(in the rows, 128 means zero)
Known rows, with every step that occurs:
kufi > vonap > peki > nemud > vugi > kaneb: [ 93 136 116 146 157 131 111 155 101 119 105 116 116 100 117 179 186 111]
vugi > vonap: [152 167 136 143 116 103 114 148 170 125 118 121 176 124 148 140 143 125]
kaneb > vugi > vonap > peki > nemud > kufi: [126 187 148 181 143  89 140 107 161 131  60 186  73  86 112  69 158 100]
vugi > vonap > peki > nemud > kufi > kaneb: [167 140 137 151 113  79 147 131 144 136  67 147 118 102  88 100 164 136]
vugi > kaneb > kufi > nemud > peki: [165  88 103 132 139 175 134 106 127 139  99 170 142 133 122 137 116 139]
nemud > kufi > kaneb > vugi: [149 139 165 177 112 137 168 132 168 143 152 133  97 190 154  51 109 159]
nemud > vugi: [149 134 114 104 144 162 122 128 123 115 170  89 177 162 170 119 113 125]
vonap > peki > nemud > kufi: [139  94 107  86 125  99 126 101 164 131 113 127 131 111 105  57 138  97]
vonap > peki > nemud: [118  96 119  78  95  94 105 117 141 118 127  97 144  96 123 124 134 110]
peki > nemud > vugi > kaneb > kufi > vonap: [ 51 107  95 156 167 194 144 162  78 113 124 121 120 119  91 171 145 122]
vonap > peki: [151 129 117  73  94 100  88 115 160 127 173 117 156 138 166 134 119 114]
nemud > kufi > vonap > peki: [155 112 110  83 159  91 108 110 181 142 169 148 118 166 123  96 139 107]
kaneb > kufi > nemud > vugi > vonap > peki: [171 162 128 113 157 150 110  86  64 131 109 177 140 115 134 194  88 131]
kufi > kaneb > vugi > vonap: [135 196 188 214  93 112 150 165 148 137 125 132 112 149 167 143 129 173]
kaneb > kufi > vonap > peki > nemud > vugi: [ 75  96  91  68 171 153 119 120  63 116 170 130 104 128  97 173  94 119]
kufi > kaneb: [153 101 144 123  78 123 136 153 148 135 172  76 171 172 160 127 112 168]
kaneb > kufi > vonap > peki > nemud: [ 69  76 100  64 130 118 114 124 109 126 168 135 104 120  86 161 104 119]

Rows:
[147  93 128  95 156 198 137  92  74 131 152 116 163 163 140 150  66 132]  kaneb > kufi > nemud > vugi
[114 180 186 195  83  78 139 146 122 137  86 144  80  91 132 151 143 160]  kufi > kaneb > vugi > vonap > peki > nemud
[170 204 119 120 143 115  96 123 111 116 125 146 149 118 164 162 135 117]  nemud > vugi > vonap > peki
[102 191 164 170 111  81 120 127 139 127  80 157  86  73 135 141 146 116]  kaneb > vugi > vonap > peki > nemud
[113 102 119 108 148 159 141 131 104 107 128  65 165 124 131 113 122 118]  peki > nemud > vugi
[145 210 182 187  80  84 121 146 137 140 128 165  89 129 173 160 126 162]  kufi > kaneb > vugi > vonap > peki
[110  67 117 112 178 118 152 129 172 137 122  98 133 145  76  73 158 106]  peki > nemud > kufi > vonap
[207  69 130  86 159 131 132  87 154 140 124 120 170 156 139 112 113 137]  kufi > nemud > peki
[128 106 130 156 101 173 125 125 127 143 107 132 162 129 129 166 114 131]  vugi > kaneb > kufi > nemud
[ 86 135  86 130 116 173 114 136  70 107 113 144 115  85 119 152 128 113]  vonap > peki > nemud > vugi > kaneb > kufi
[128 152 131 151 157 140 139 140 103 108  82  99 168  96 119 143 153 119]  peki > nemud > vugi > vonap
[100 104 100  61 131 119  93 127 129 133 207 153 112 160 124 170  89 123]  kaneb > kufi > vonap > peki
[111 148  84 152 123 205 122 151 101 112 147 136 151 143 150 144 113 121]  nemud > vugi > kaneb > kufi
[122 144 179 170  83 134 146 151 147 140 174 102 113 178 180 116 103 175]  kufi > kaneb > vugi
[153  86 127 105 102 100 146 121 142 139 118 114 122 130 102  70 138 141]  vonap > peki > nemud > kufi > kaneb
[ 56 105  92 127 117 129 108 154 116 126 124 149  96  93  85 185 148 115]  vugi > kaneb > kufi > vonap > peki > nemud
[116 108 170 181 117 135 186 132 150 139 112 110  91 154 114  46 124 153]  peki > nemud > kufi > kaneb > vugi
[125 116 114  81 133 133 116 111  95 112 137  98 144 106 134 132 125 109]  vonap > peki > nemud > vugi
[171 206 171 195 113  92 140 129 159 145 109 194  74 144 148  91 137 150]  nemud > kufi > kaneb > vugi > vonap > peki
[100 106 117  82 172 118 115 126  92 123 150  99 122 124 113 162 139 113]  kufi > vonap > peki > nemud > vugi
[135  79 115 110 139 128 152 113 172 129 104  99 153 128  98  45 142 104]  peki > nemud > kufi
